Each row was made from one small tree. The marks that hang from a mark follow it in brackets, in alphabetical order. Every link used is in the known rows. Write each row's tree.
Known rows
bigi[dopimo[bubi safir]]: [ 0.10  0.18 -0.09  0.17  0.16  0.00  0.21 -0.01  0.00  0.27  0.09 -0.10
 -0.03 -0.02 -0.29 -0.39  0.04  0.07 -0.11]
bigi[dopimo[bubi safir[rumogom]]]: [-0.02  0.08 -0.01  0.22  0.25 -0.04  0.23  0.03  0.05  0.14  0.00 -0.05
  0.07  0.05 -0.23 -0.35  0.04  0.19 -0.17]
bubi[dopimo[safir[rumogom[pobebir[toze[favod]]]]]]: [-0.08 -0.07  0.06  0.10  0.20 -0.17  0.32  0.00  0.34  0.10 -0.17 -0.07
 -0.11  0.03  0.11 -0.17 -0.09  0.14 -0.24]
safir[rumogom[bigi pobebir[toze[favod]]]]: [-0.08 -0.14  0.16  0.03  0.28 -0.20  0.13 -0.06  0.46  0.26 -0.09 -0.08
  0.05 -0.04  0.07  0.08  0.09 -0.16 -0.08]
favod[toze[pobebir safir[rumogom[bigi]]]]: [-0.50  0.28 -0.21  0.03 -0.11 -0.09  0.33 -0.01  0.16  0.09  0.03 -0.23
  0.00 -0.12  0.05  0.16  0.06  0.08  0.12]
safir[rumogom[bigi[dopimo] pobebir[toze[favod]]]]: [-0.07 -0.05  0.13  0.05  0.46 -0.19  0.16 -0.06  0.45  0.40 -0.04  0.02
  0.12  0.03 -0.07 -0.12  0.03 -0.12 -0.13]
dopimo[bubi safir[rumogom]]: [-0.04  0.00  0.00  0.15  0.06 -0.05  0.18  0.00  0.05  0.01 -0.02 -0.14
 -0.02 -0.03 -0.10 -0.11  0.08  0.12 -0.12]
toze[favod pobebir safir[rumogom[bigi[dopimo[bubi]]]]]: [-0.16  0.21 -0.35  0.17  0.21 -0.10  0.46 -0.16  0.17  0.28  0.14 -0.26
 -0.03 -0.01 -0.18 -0.34  0.25 -0.02  0.08]
toze[favod pobebir safir[rumogom]]: [-0.19  0.23 -0.30  0.14  0.01  0.00  0.30 -0.15  0.05 -0.08 -0.01 -0.13
 -0.15 -0.03  0.05 -0.01  0.10  0.19  0.05]
pobebir[toze[favod safir[rumogom[bigi[dopimo[bubi]]]]]]: [ 0.01  0.06 -0.14  0.22  0.38 -0.18  0.38 -0.07  0.44  0.42  0.03 -0.18
  0.18 -0.13 -0.18 -0.36  0.15  0.11 -0.03]
pobebir[toze]: [ 0.02  0.03  0.12  0.02  0.07 -0.05 -0.04  0.04  0.23  0.05 -0.10  0.05
  0.14 -0.18 -0.08 -0.04 -0.07  0.13 -0.02]
rumogom[bigi safir]: [-0.04  0.05 -0.02 -0.11  0.06  0.06 -0.20  0.04  0.03  0.08  0.01 -0.12
  0.03 -0.05  0.05  0.02  0.14 -0.27 -0.01]
bubi[dopimo[safir[rumogom[bigi pobebir[toze]]]]]: [-0.18 -0.08  0.13  0.13  0.09 -0.23  0.18  0.11  0.38  0.16 -0.07 -0.07
  0.03 -0.01  0.00 -0.09  0.01 -0.07 -0.21]
dopimo[bubi safir]: [ 0.08  0.07 -0.05  0.12 -0.03  0.02  0.15 -0.02 -0.02  0.13  0.06 -0.20
 -0.11 -0.10 -0.18 -0.18  0.05  0.03 -0.05]
toze[favod pobebir]: [-0.05  0.15 -0.20 -0.03  0.00 -0.02  0.18 -0.15 -0.01 -0.01  0.04 -0.10
 -0.19 -0.04 -0.06 -0.03  0.05  0.03  0.08]
pobebir[toze[favod safir[rumogom[bigi[dopimo]]]]]: [-0.08  0.15 -0.15  0.25  0.34 -0.16  0.26 -0.05  0.41  0.31 -0.02 -0.07
  0.17 -0.05 -0.10 -0.21  0.06  0.14 -0.06]
safir[rumogom[bigi pobebir]]: [-0.18 -0.16  0.14 -0.03  0.09 -0.11  0.04  0.01  0.19  0.13 -0.01 -0.05
  0.05  0.11  0.07  0.13  0.13 -0.30 -0.07]

Write each row's tree
[-0.01 -0.06  0.08  0.12  0.27 -0.20  0.27 -0.07  0.44  0.39 -0.04 -0.26
 -0.06 -0.15 -0.11 -0.08  0.17 -0.14 -0.10]	dopimo[bubi safir[rumogom[bigi pobebir[toze[favod]]]]]
[-0.06  0.10 -0.03  0.21  0.30 -0.14  0.26  0.04  0.37  0.35  0.03 -0.10
  0.32 -0.16 -0.21 -0.34  0.16  0.08 -0.03]	pobebir[toze[safir[rumogom[bigi[dopimo[bubi]]]]]]
[ 0.14  0.13 -0.19  0.05  0.35 -0.09  0.38 -0.12  0.40  0.69  0.10 -0.23
  0.00 -0.19 -0.17 -0.40  0.18 -0.17  0.06]	rumogom[bigi[dopimo[bubi]] pobebir[toze[favod safir]]]
[ 0.04  0.11 -0.16  0.04  0.13 -0.09  0.17 -0.11  0.37  0.47  0.00 -0.22
 -0.10 -0.21  0.02 -0.02  0.14 -0.17  0.05]	rumogom[bigi pobebir[toze[favod safir]]]
[-0.09  0.13  0.07  0.13  0.23 -0.01  0.14  0.00  0.08  0.19 -0.06  0.06
 -0.02  0.13 -0.11 -0.15 -0.03  0.03 -0.25]	bigi[dopimo[safir[rumogom[pobebir]]]]
[-0.15 -0.08  0.04  0.06  0.03 -0.07  0.25  0.05  0.09 -0.02 -0.09 -0.02
 -0.10  0.16  0.13 -0.10 -0.04  0.02 -0.22]	bubi[dopimo[safir[rumogom[pobebir]]]]
[-0.23 -0.13  0.03  0.09  0.03 -0.16  0.26  0.07  0.18  0.09  0.03 -0.12
 -0.09  0.16  0.08 -0.07  0.04 -0.20 -0.18]	bubi[dopimo[safir[rumogom[bigi pobebir]]]]
[-0.08 -0.07  0.08  0.08  0.07 -0.13  0.20 -0.02  0.17  0.24  0.03 -0.24
 -0.07 -0.01 -0.09 -0.04  0.17 -0.29 -0.12]	dopimo[bubi safir[rumogom[bigi pobebir]]]
[ 0.09  0.12  0.02 -0.15  0.47 -0.03 -0.06 -0.03  0.34  0.53 -0.06 -0.07
  0.05 -0.10 -0.05 -0.22  0.09 -0.25 -0.08]	rumogom[bigi[dopimo] pobebir[toze[favod]] safir]
[ 0.17  0.05  0.04 -0.16  0.51 -0.03  0.07 -0.06  0.36  0.62 -0.04 -0.18
  0.06 -0.16 -0.12 -0.37  0.18 -0.28 -0.04]	rumogom[bigi[dopimo[bubi]] pobebir[toze[favod]] safir]
[ 0.01 -0.12  0.12  0.04  0.46 -0.21  0.30 -0.07  0.48  0.52 -0.02 -0.10
  0.15 -0.04 -0.13 -0.28  0.12 -0.13 -0.11]	safir[rumogom[bigi[dopimo[bubi]] pobebir[toze[favod]]]]
[-0.07 -0.05  0.20  0.11  0.16 -0.16  0.12  0.00  0.37  0.31 -0.06 -0.19
  0.05 -0.17 -0.19 -0.07  0.18 -0.15 -0.11]	dopimo[bubi safir[rumogom[bigi pobebir[toze]]]]
[-0.09 -0.10  0.04  0.10  0.27 -0.12  0.22  0.03  0.19  0.22  0.09 -0.06
  0.23  0.09 -0.17 -0.25  0.13 -0.10 -0.05]	safir[rumogom[bigi[dopimo[bubi]]]]
[ 0.02  0.11  0.17  0.15  0.35 -0.09  0.20  0.01  0.32  0.36 -0.09 -0.01
  0.11 -0.11 -0.27 -0.32  0.02  0.12 -0.18]	bigi[dopimo[bubi safir[rumogom[pobebir[toze]]]]]
[ 0.00  0.07  0.06  0.11  0.27 -0.03  0.25 -0.03  0.09  0.28 -0.01 -0.06
 -0.01  0.07 -0.19 -0.31  0.06  0.00 -0.18]	bigi[dopimo[bubi safir[rumogom[pobebir]]]]
[-0.15 -0.04 -0.03  0.18 -0.02 -0.10  0.23  0.10  0.04 -0.17 -0.06 -0.02
 -0.03  0.17  0.08 -0.12 -0.07  0.18 -0.22]	bubi[dopimo[safir[rumogom]]]
[ 0.10  0.15 -0.12  0.03  0.15 -0.02  0.17 -0.13  0.30  0.35 -0.08 -0.12
 -0.12 -0.22  0.07 -0.07  0.04  0.03  0.03]	rumogom[pobebir[toze[favod safir]]]
[ 0.06  0.08 -0.05 -0.09  0.28  0.05  0.00  0.04  0.06  0.33  0.08 -0.15
  0.14 -0.02 -0.15 -0.36  0.17 -0.24  0.00]	rumogom[bigi[dopimo[bubi]] safir]
[ 0.08  0.13  0.08  0.11  0.26 -0.10  0.19  0.02  0.32  0.60  0.06 -0.17
  0.06 -0.18 -0.37 -0.36  0.10 -0.20 -0.09]	rumogom[bigi[dopimo[bubi safir]] pobebir[toze]]
[-0.15  0.10 -0.08  0.12  0.20 -0.04  0.21 -0.02  0.20  0.32  0.04 -0.07
  0.07  0.09 -0.02 -0.13  0.12 -0.19 -0.07]	toze[safir[rumogom[bigi[dopimo] pobebir]]]
[-0.24  0.28 -0.21  0.12 -0.05  0.03  0.16 -0.06 -0.02 -0.16 -0.03 -0.05
  0.00 -0.06  0.02  0.01  0.08  0.18  0.04]	toze[pobebir safir[rumogom]]
